Every row comes from one small tree of marks. Brackets hold a mark, then the marks that hang from it, in the order of their numbers. Every link used is in the known rows. Which tree was each row made from?
In the rows, 128 means zero.
Known rows:
{k_867 k_9 k_789}: [154 169 122 175 145 144 119 150 122 104 124 161 149 117 118 139 124  98
 107 184  85 116 153 204 163  85]
{k_9 k_867}: [144 131 127 156 130 150 129 110 172 106 145 139  97 147  38 160 150 141
 117 151 132  96 102 131 167 142]
{k_894 k_135 k_397}: [104 106 108  82  98 126 138 120 201 133 115  84 167 130 148 167 135 103
 135 214  81  98  87 134 105 210]
{k_867 k_789}: [119 130 104 153 151 128 105 146 143  97 124 153 142 147 135 144 113 118
 100 172 101 105 124 163 150 144]
{k_85 {k_789 k_675}}: [ 76  98 115  65 111 116 134 112 124 159 131 115 110 155 194 131 158 163
 165 109 125 130  90 104  86 179]
{k_789 k_675 k_867}: [129 125  95 124 139 119  83 135 150  95 131 134 116 140 154 160 155 127
 144  91 150 102  90  75 141 141]
{k_85 {k_789 k_675 k_867}}: [114 107  95  86 120  92  86 134 137 127 141 118 110 136 195 138 166 141
 168  73 172 117  75  94 131 167]
{k_85 {k_789 {k_675 k_685} {k_867 k_9}}}: [158 126 148 103 124 121 105 107 104 133 142 129 135 107 194 116 170 159
 167 110 160 112 116 132 170  83]
{k_685 k_135}: [123 131 147 114 126 163 106 105 186 119 117 114 136 154  95 106 157 150
 150 142  81  64 118  95 113 117]
{k_867 k_9 {k_789 k_85 k_675}}: [121 168 127 145 142 146 166 162  79 155 113 135 110  92 119 158 111  74
 109 142 116 188 171 179  91 105]
{k_9 {k_867 {k_789 k_85 {k_675 k_685}}}}: [133 129 165 169 166 146 191 124  92 152 130 132  90 108  86 142  89 120
  80 133 157 165 155 160 139 130]
{k_685 k_135 {k_675 {k_789 k_85 k_867}}}: [144 148 114  99 108 107  89 154 156 114  98 133 138 124  86  99  89 108
 129  68 125 167 118  63 114 136]
{k_789 k_85 k_867}: [106 114 104 117 138 134  84 151 156  95 134 114 119 145  56 179 157 106
 141 129 188 145  89 116 139 153]
{k_85 {k_789 k_867}}: [121 105  99  94 126 101  61 137 171 102 148 122 134 152 151 141 167 143
 164 114 175 104  69 123 162 164]
{k_9 {k_867 {k_789 k_85 k_675}}}: [129 153 128 167 154 137 175 150 110 151 118 130  73 108  73 168  93  91
  89 114 150 170 143 160 115 149]
{k_135 {k_894 k_397}}: [ 80  91  79 132  75  89 120 160 140 131 178 107 131 133 134 166 129 106
 150 186 131 133 110 139 139 212]
{k_675 {k_685 k_135} k_789}: [138  91 155 119 115 137 140  61 149 117 112 150 167 172 126  84 125 183
 135 123  85  73 126  83 122  97]
{k_675 k_685 {k_789 k_867}}: [150  75 114 127 129 101  89  95 142  63 140 169 168 171 131 139 126 167
 120 116 162  97  83  91 186 121]
{k_9 {k_867 k_789}}: [156 154 119 194 156 134 134 135 160  99 134 157 111 131  80 146 102 115
  88 163 123 101 129 178 184 129]
{k_685 {k_135 k_894} {k_675 {k_789 k_85}}}: [102 147  92 100  56 101 129 166 120 144 117  86 117 134  88  75  90 112
 129  74  98 210 155  77  50 170]
{k_85 {k_789 {k_675 {k_685 k_135}} k_867}}: [145 112 162  89 125 124  94  88 153 141 124 108 135 126 205  72 163 174
 168  73 150  75 114  67 134 102]

Write each row's tree:
[101 101 120 119  71 118 164 105 118 146 126  81 135 161  79  88 115 143
 142  94 136 160 149  92  67 137] -> {k_675 {k_685 {k_135 k_894}} {k_789 k_85}}
[ 97 125 113 128 151 128 158 160  94 148 116 128 106 125 137 158 101  89
 107 131 134 182 141 141  78 167] -> {k_867 {k_789 k_85 k_675}}
[131 143 159 144 154 152 175 129  60 162 118 141 128  92 130 133 108 109
 102 160 121 176 179 179 107  85] -> {k_867 k_9 {k_789 k_85 {k_675 k_685}}}
[118 127 177 131 161 157 167 115 105 162  97 117 132 116 143  90 100 129
 108 126 111 137 178 123  83 101] -> {k_867 {k_789 k_85 {k_675 {k_685 k_135}}}}
[146 179 120 161 144 142 143 146  97 130 121 165 129 103 162 137 114  94
 111 143  82 130 158 174 129  86] -> {k_867 k_9 {k_789 k_675}}
[149 132 172 148 157 144 141 102 122 130 104 143 149 119 191  71 104 151
 111 128  78  85 172 109 118  80] -> {k_867 {k_789 {k_675 {k_685 k_135}}}}
[154 150 157 165 156 143 154 115  76 134 129 167 146  99 180 115 118 133
 100 166  88 124 174 175 147  68] -> {k_867 k_9 {k_789 {k_675 k_685}}}
[102 102 149 135 157 139 172 128  77 151 119 136 122 132 149 135 102 128
  94 148 140 174 158 143  93 142] -> {k_867 {k_789 k_85 {k_675 k_685}}}
[ 86 119 144 113  86 139 164 113 104 175 135  55 107 131 116  82 143 147
 151  88 137 157 167  76  43 130] -> {k_789 k_85 {k_675 {k_685 {k_135 k_894}}}}
[ 85  66 153  67 118 126 146  78 104 157 136 116 119 160 201 109 158 198
 151 127 138 127 100 105  99 163] -> {k_85 {k_789 {k_675 k_685}}}
[157 161  98 113 101 111  94 170 110 103 117 153 136 103  72 144 103  87
 124 107 141 202 121 128 142 123] -> {k_685 {k_675 {k_789 k_85 {k_867 k_9}}}}
[203 145 148 146 118 132 103  84 158  83 120 159 181 125 110  91 138 146
 143 100 115  66 133 109 184  24] -> {k_675 {k_685 k_135} {k_789 {k_867 k_9}}}
[137 147 128 176 156 142 151 157 140 127 124 129  94 118  26 166  99  88
  92 159 155 156 140 190 148 148] -> {k_9 {k_867 {k_789 k_85}}}
[158 160 123 182 154 127 150 137 124 120 127 155  94 112 122 149  91 112
  85 117 115 118 135 150 151 131] -> {k_9 {k_867 {k_789 k_675}}}
[110  90 146 131  81 112 133 112 151 143 169  91 161 118 142  95 132 146
 154 186 112  89 148 116 141 155] -> {k_675 {k_685 {k_135 {k_894 k_397}}}}
[145 152 114 102 116 116  88 136 117 131 138 127 117 106 175 133 168 125
 168  89 149 123  99 129 148 104] -> {k_85 {k_789 k_675 {k_867 k_9}}}
[150 146 113 108 114 119  70 142 150 103 143 126 138 120 136 136 182 125
 167 134 157 105  99 166 180 111] -> {k_85 {k_789 {k_867 k_9}}}
